In the rows, 128 means zero.
Known rows, with every way that one mark hangs from another:
(q_274 (q_155 q_339) q_228): [138 155 153 167 148 128 167 123 106 125  81 108 153  82 112 143 130 129
 169 102 106 112 119]
(q_339 (q_883 q_205 q_228)): [ 89 112 165 141 113 145 186 141  98 115 170  90 127 104  88 160 154  97
 202 131  83 118 162]
(q_155 q_339): [106 146 140 168 131 145 178 140  87 122 120 112 149  83 103 147 132 118
 151 130  92  96 141]
(q_339 (q_678 q_910) (q_883 q_205 q_228)): [ 68 102 159 172 100 131 167 135  85 115 174  96  96 112  86 160 167  83
 195 126 103 124 146]
(q_155 q_274 (q_339 q_678 q_883)): [121  99 149 163 145 139 170 116 100 111 125  88 127  86  93 139 128  90
 183 106 101  92 139]
(q_228 (q_274 (q_155 (q_339 q_883)))): [141 142 138 175 153 128 178  99  74 147 100  88 141  60 110 168 133 112
 178 124 124 100 153]
(q_274 (q_155 q_228)): [139 160 176 163 114 134 159 127 112 124  80  88 154  96  87 153 139 119
 162 136 148  97 131]
(q_339 (q_678 q_910) (q_883 q_205)): [ 77  96 154 202  94 132 158 134  85 127 173 110 117  93  60 159 157  81
 191 133 113 121 153]
(q_883 q_205 (q_228 (q_274 q_155))): [111 152 169 147 124 107 182 102  77 128 117  94 125 102 121 164 141 106
 193 138 110  91 164]
(q_335 q_369 (q_883 q_205 (q_228 q_274))): [ 87 147 156 141 160 104 178 126  87 133 134  88 133 118 118 143 143  96
 212 130  72 110 150]
(q_155 q_228 (q_339 q_678)): [ 98 131 145 152 126 147 166 138 101 107  88  92 136 101 103 129 142  98
 144 105  94  94 123]
(q_155 (q_274 q_228) q_339): [114 119 155 159 165 121 178 126 121 106 109  92 156 109 117 143 117 106
 158  92  91  98 125]
(q_274 (q_155 q_228 q_339)): [141 150 158 156 136 134 165 113  99 115  64  94 157  91  97 146 130 116
 143 112 129 102 125]
(q_228 (q_274 q_155)): [139 177 156 180 126 111 174 109  82 153 104  94 139  78 115 168 133 122
 177 154 140  79 156]
(q_228 (q_274 (q_155 q_339))): [139 160 139 172 150 115 177  96  69 142  85 100 141  74 123 159 124 121
 158 129 121  83 148]
(q_335 q_369 (q_883 q_205)): [ 99 139 160 166 139 117 161 140 103 125 135 122 154 105  65 129 139 102
 210 132  81 121 142]
(q_274 (q_155 (q_339 q_678)) q_228): [134 151 150 168 141 126 159 118 103 122  67 107 137  82 110 129 133 120
 179  95 101 103 114]
(q_678 q_637 q_910): [ 86 159 153 217 105 131 164 167  92 130 143 107 157 112  84 173 136 107
 155 155 122 132 168]
(q_339 q_678 (q_883 q_228)): [ 96 133 157 148 110 149 174 152 105 123 145  78 107  93 111 149 159 103
 202 136  97 103 146]
(q_335 (q_883 q_228)): [ 88 145 152 140 145 137 184 152 100 150 136  81 128 103 116 141 153 127
 199 128  86 105 133]
(q_883 q_205 q_228): [ 85 132 168 139 106 135 184 142  96 107 152 104 128 111  99 155 146 104
 186 139  84 101 156]
(q_910 q_678): [107 154 154 172  97 139 185 171 125 113 130 117 138 103  78 133 127 138
 188 150 107  59 167]
(q_883 q_205): [ 92 131 164 171 101 135 174 140  94 120 151 120 147  92  71 150 140 104
 178 142  90  96 163]

Rows:
[ 91 135 141 154 149 132 182 122  86 125  92  74 153 101 127 155 133 101
 129 110 100  85 141]	(q_155 (q_228 q_274) q_339)
[145 129 157 157 140 144 167 116 104 119  79  78 155  79  83 152 141 111
 160 102 135 117 130]	(q_274 (q_155 q_228 (q_339 q_883)))
[ 89 126 146 209 105 136 157 145  91 139 159  97 115  87  82 164 156  97
 182 140 130 110 139]	(q_339 (q_678 q_910) q_883)
[ 95 114 134 156 145 139 175 121  90 128  99  65 133  89 115 149 147  86
 157  98 100  93 141]	(q_155 (q_228 q_274) (q_339 q_678 q_883))
[104 168 157 143 155 127 168 154 109 127 126  90 134 114 114 135 150 119
 207 143  92 120 123]	(q_335 q_369 (q_883 q_228))
[107 113 153 157 154 118 167 127 119 103  98  94 135 107 120 130 121  98
 172  87  86  91 116]	(q_155 (q_274 q_228) (q_339 q_678))
[133 103 164 152 132 140 168 105  97 108  89  97 156  87  63 147 143 100
 170  90 114 125 144]	(q_274 (q_155 q_228 (q_339 (q_883 q_205))))
[134 160 139 171 141 112 166  97  68 142  77 102 125  68 123 146 129 114
 169 124 117  77 142]	(q_228 (q_274 (q_155 (q_339 q_678))))
[ 92 141 166 137 146 122 170 147 105 114 138 104 136 119  91 132 146 103
 215 130  74 125 137]	(q_335 q_369 (q_883 q_205 q_228))
[116 115 161 145 155 133 174 117 113  94  96  80 156 118 104 145 121  95
 135 100 112  88 129]	(q_155 q_228 q_274 q_339)
[110  68 169 144 149 136 175 110 110  90 125  81 159 114  69 148 133  73
 162  79 101 111 147]	(q_155 q_228 q_274 (q_339 (q_883 q_205)))
[105  73 162 154 161 123 180 117 117  98 138  94 156 104  84 145 126  85
 191  71  76 118 142]	(q_155 (q_274 q_228) (q_339 (q_883 q_205)))
[ 76 136 158 142 122 121 194 126  81 123 151  89 126 114 125 166 143  96
 183 142  82  88 165]	(q_883 q_205 (q_228 q_274))
[ 97 169 149 148 168 108 176 140  95 144 123  73 129 114 139 147 142 114
 202 143  93 104 135]	(q_335 q_369 (q_883 (q_228 q_274)))
[129 169 138 182 135 119 166 117  73 134  63 102 146  80 115 145 117 107
 173 123 106 105 168]	(q_228 (q_274 (q_155 (q_339 (q_678 q_637)))))
[142 136 148 172 153 133 170 123 110 128  95  93 153  70 101 152 137 121
 185  95 110 126 127]	(q_274 (q_155 (q_339 q_883)) q_228)
[ 94 139 147 162 121 152 163 160 109 101  74  96 160 113  96 130 133  96
 147 103  83 122 150]	(q_155 q_228 (q_339 (q_678 q_637)))
[114 138 154 138 148 111 186  90  64 117 100  97 125  93 125 159 136 106
 175 116  93  96 156]	(q_883 q_205 (q_228 (q_274 (q_155 q_339))))
[ 92 126 132 141 148 136 186 125  76 129 124  69 106  88 146 155 151  97
 179 114  81  92 148]	(q_155 (q_339 q_678 (q_883 (q_228 q_274))))
[ 74 109 155 211  91 134 157 158  88 123 162 112 141 106  50 160 147  77
 196 125 101 144 177]	(q_339 (q_678 q_637 q_910) (q_883 q_205))
[136 184 157 150 171  98 165 113  94 147  91  80 127 101 133 150 138 121
 214 141 120 105 129]	(q_335 q_369 (q_883 (q_228 (q_274 q_155))))
[136 146 156 153 127 136 155 110  98 113  55  95 136  91  98 129 140 111
 155 104 124  96 119]	(q_274 (q_155 q_228 (q_339 q_678)))
[125  92 159 149 158 141 175 119 117 102 111  65 157 105  92 152 129  87
 151  92 114 105 136]	(q_155 q_228 q_274 (q_339 q_883))
